Known rows, with every way that one mark hangs from another:
k124[k562[k170[k39] k390]]: [  6.3 -11.5  -8.8  19.3  59.6   5.0 -29.1   6.0 -46.3 -16.3   3.2  -1.5
  -3.4  -4.8  -9.9  -6.4 -10.3 -17.1  -4.2]
k124[k562[k170 k390[k39]]]: [ 10.7 -16.5   7.2  -2.7  25.1   6.7 -24.0   3.2 -48.1  -4.4   3.5  15.3
  -5.5  -4.3  -4.2   6.9 -11.8 -16.6 -19.2]
k124[k562[k170 k390]]: [  6.5 -12.8  10.0   3.5  26.6  -6.2 -39.1  -1.2 -52.9 -14.7   2.0  10.6
  -6.1   0.1   3.2   1.8  -8.2 -13.0 -20.5]
k124[k562[k390]]: [  7.8  -8.0   9.7   1.3  20.1   0.9 -29.8  -4.0 -41.0 -12.1  -1.9   7.2
  -3.1  -3.1   5.6  -2.7  -8.9 -16.7 -29.4]
k124[k562]: [  9.4  -4.0   0.5 -10.2   7.5  10.5 -18.0  -6.7 -26.0 -12.0   9.9   9.4
   3.0  -5.7  14.2   2.5  -9.0 -15.7 -19.7]
k170[k39 k562[k390]]: [  9.1  -9.1 -32.0  42.5  38.1   6.5 -21.9  -4.6 -30.4  -6.9  -9.4  -7.8
   8.1  -6.8 -13.3 -18.8 -19.1 -19.7   9.4]
k270[k713[k124]]: [  9.6  -0.9 -26.9  20.0  20.7   8.8 -36.7  -3.7 -27.1 -14.5 -12.9  24.7
   7.8  13.8   1.9   2.0 -21.5   4.4   7.1]
k390[k39[k170]]: [ 14.0 -10.2 -20.5   5.3   2.3  24.9 -15.3  -6.7 -14.7 -10.3  16.2  21.8
   9.6  -1.3 -12.8  -0.1 -19.4  -3.3 -14.4]
k170[k39 k562]: [  9.9  -4.7 -40.7  28.6  23.5  14.4 -10.5  -6.4 -15.2  -7.5   0.0  -3.9
  13.5  -9.8  -3.0 -14.5 -17.9 -17.7  17.1]
k39[k390]: [ 14.3 -12.8 -10.1  25.7  20.4   2.8 -31.0 -14.7 -31.6 -13.1 -17.4  15.9
   7.1   5.1  -7.5   3.1 -22.2  -4.2 -13.8]
k270[k39[k170[k562]] k713[k124]]: [ 20.0  -2.1 -68.3  53.3   6.8  24.1 -52.1   5.6 -16.2  -9.5   0.3  -0.2
  16.4  12.0   9.1 -14.5 -10.2  14.9   8.5]
k387[k124[k562]]: [  9.9  -6.4 -10.6  -7.0  -6.2   3.3  -8.1  -8.6 -28.1 -13.8 -14.4  14.3
   4.2  -1.1  19.1   6.3  -2.1 -22.4  -6.0]
k562[k170 k390]: [  3.6 -14.6   5.1  14.6  11.8  -9.1 -41.0  -9.4 -43.8 -21.5  -2.6  19.2
  -3.2   8.1  -9.9   5.3 -21.2  -9.0  -8.4]
k170[k39[k390]]: [ 14.6 -11.1 -28.7  41.5  51.2  14.4 -22.2  -8.0 -26.2 -14.2 -15.6   4.6
   9.7  -0.6 -22.0  -5.2 -24.7 -11.3  -1.5]
k713[k124[k562] k270[k39]]: [ 11.4  16.7 -25.8  10.6 -18.0  26.3 -22.2   5.1 -22.0 -13.5   3.5  11.4
  -2.3   2.7  24.5   0.2 -10.9  14.1  19.5]
k713[k270]: [  6.4   6.2  -1.2  16.5 -14.3  13.0 -16.4 -14.4 -14.8 -16.2  -7.1  24.5
   0.9   2.3   2.0   2.3 -22.5   4.5   7.7]
k387[k124[k562[k390]]]: [  9.2 -10.3  -1.0   6.9   8.3  -5.1 -19.7  -7.5 -43.3 -13.6 -23.9  11.3
  -2.3   1.2  10.9   2.0  -3.3 -24.7 -13.2]
k713[k124]: [  5.4   1.1 -22.6  -3.2   2.4   4.3 -21.2  -6.6 -32.6 -16.9  -1.1  30.1
   4.2   8.2   6.2   1.1 -23.3   0.1  16.5]
k124[k562[k390[k39]]]: [ 12.5 -11.7   7.3  -3.6  16.2  14.2 -14.4   0.4 -36.8  -1.4   1.4  10.7
  -2.7  -6.6  -2.6   2.3 -12.3 -19.0 -27.7]
k713[k124[k562[k170]] k270]: [  5.7   8.3 -14.5   0.0  17.3   6.9 -22.3   5.2 -44.7 -10.4  -3.5  32.6
  -5.6   3.1  15.5   0.5  -8.2  15.2  20.9]
k713[k124 k270[k39[k390]]]: [ 16.2   7.8 -36.3  44.2  -4.2  21.0 -35.6  -2.9 -27.5 -13.8 -23.2  19.3
   1.1  13.3   3.3   1.7 -25.2  24.0  23.9]

Rows:
[ 24.2  -4.5 -38.3  44.1  35.8  19.8 -51.4   8.6 -34.8  -8.0 -20.8  -1.6
   6.7  12.8   9.9   1.8  -8.4   6.8 -10.9]	k270[k39[k390] k713[k124[k562]]]
[ 20.4 -17.0 -41.2  49.3  31.9   6.5 -36.5  -9.1 -34.4  -1.9 -13.0   5.4
  14.8  -1.5  -6.7 -17.0 -10.5   2.5 -12.9]	k39[k170[k562] k390]
[ 28.3 -15.8 -56.4  84.4  26.0  21.6 -61.8  -4.8 -18.6  -5.7 -17.1 -12.9
  18.7   8.4  -3.6 -11.6 -10.1   8.1 -19.7]	k270[k39[k170[k562] k390] k713]
[ 12.1 -18.7  -4.4  -1.4  12.9  -0.1 -15.0   0.7 -50.0  -5.4 -18.8  19.9
  -4.1   0.3  -0.2  10.9  -5.6 -23.4  -2.5]	k387[k124[k562[k170 k390[k39]]]]
[ 13.8   4.2 -22.5  18.6  30.9  25.0 -17.9  14.4 -45.6   1.8  -4.0  29.2
  -5.3   0.5  -5.0 -13.1  -6.3  14.3  -0.7]	k713[k124[k562[k390[k39[k170]]]] k270]
[ 17.0 -15.9 -17.1  12.9  17.4  12.4 -12.9   0.8 -40.0  -4.1 -12.3  16.4
   2.0  -1.4  -2.5  -2.3  -0.6 -17.7 -22.1]	k387[k124[k562[k390[k39[k170]]]]]
[ 16.9 -12.5 -39.1  16.8   1.1  22.3 -13.0  -3.5 -18.2   2.1   9.6  12.7
  14.7  -8.4  -3.7 -11.1 -12.8  -5.2  -6.5]	k390[k39[k170[k562]]]
[ 13.1 -16.4 -28.8  42.3  58.5   6.5 -31.8  -5.0 -35.6 -17.6 -12.3   7.4
   6.9   2.6 -24.0  -1.2 -24.7  -6.3  10.3]	k562[k170[k39[k390]]]
[ 14.8 -13.6  -4.0  -0.5   6.1   6.9  -5.0  -3.0 -38.5  -2.8 -21.1  15.2
  -1.9  -2.9   2.6   7.0  -7.0 -26.8 -12.5]	k387[k124[k562[k390[k39]]]]
[  8.2  15.6 -30.0  22.1 -32.9  23.9 -25.6  -3.8 -13.3 -20.4  -2.5  20.1
   0.4  11.1  13.0   3.7 -25.0  18.8  32.5]	k713[k124 k270[k39]]
[ 15.1 -15.3 -24.7  32.1  73.5  11.2 -27.8   4.5 -43.2 -11.0  -7.6  -1.3
   4.1  -5.7 -11.4  -3.3 -10.3 -11.0  -5.4]	k124[k562[k170[k39[k390]]]]
[ 22.4 -11.5 -23.9  60.1  11.6  19.3 -55.5 -10.5 -15.2 -16.8 -20.7  -4.1
  10.6  14.2  -6.2   9.0 -22.7   1.1 -19.4]	k270[k39[k390] k713]
[ 24.6 -14.4 -39.0  74.5  24.7  25.0 -63.4  -6.6 -16.0 -19.3 -11.4  -5.4
  14.0  15.6 -13.1  -0.6 -16.6  10.0 -30.6]	k270[k39[k170 k390] k713]
[  7.2  -7.7 -17.4   9.9  45.3  14.2 -18.8   5.0 -31.3 -17.3  13.6   1.6
   3.2  -7.5  -1.1  -2.9  -9.0 -15.9   0.7]	k124[k562[k170[k39]]]
[ 15.1 -13.6  -8.0   9.0  28.9  20.1 -21.7   4.1 -38.5  -3.4  11.7  10.5
   0.8  -5.4  -9.5  -7.5  -5.7 -10.2 -37.8]	k124[k562[k390[k39[k170]]]]
[  7.7  14.7 -14.8   0.8   9.0  15.0 -12.9   2.3 -34.5  -7.6  -5.9  26.7
  -3.0   0.8  18.0  -4.1  -9.6   9.8  12.9]	k713[k124[k562] k270]
[ 11.5  -9.6 -13.0  22.7  58.9  -4.5 -53.4   9.9 -59.4 -10.5 -14.6  17.5
  -3.9  12.5   2.4  -0.2  -6.8   1.4  -8.7]	k270[k713[k124[k562[k170 k390]]]]
[  8.0 -11.4  -9.3  -6.0   4.0  -3.8 -18.7  -6.3 -39.9 -16.5  -9.5  18.4
   1.6   2.0  17.4  11.1  -2.5 -17.5   4.3]	k387[k124[k562[k170]]]
[ 12.5   7.6 -26.1  39.6 -30.8  31.7 -34.4  -9.9  -3.5 -24.0  12.6   8.2
   4.2   6.0   2.0  -2.5 -19.0  17.0  -1.2]	k713[k270[k39[k170]]]
[ 15.6  -0.9 -23.1  31.5  21.1  15.5 -52.8   8.7 -37.1 -13.9  -9.0  -1.8
  -1.0  13.1  11.7  -1.2 -10.1   0.4 -14.5]	k270[k39 k713[k124[k562[k390]]]]
[  8.4 -17.7   2.0   6.3   9.0   2.1 -27.3  -4.1 -40.5 -11.4  -0.9  23.2
  -2.6   3.5 -17.0   9.5 -25.5  -9.4  -3.8]	k562[k170 k390[k39]]
[ 23.6 -14.3 -53.0  58.4   4.8  18.6 -46.5  -7.0 -23.5  -8.6  -4.6 -10.1
  15.8   2.3  -0.6 -11.8 -12.3   6.5 -12.4]	k270[k39[k170[k562] k390]]
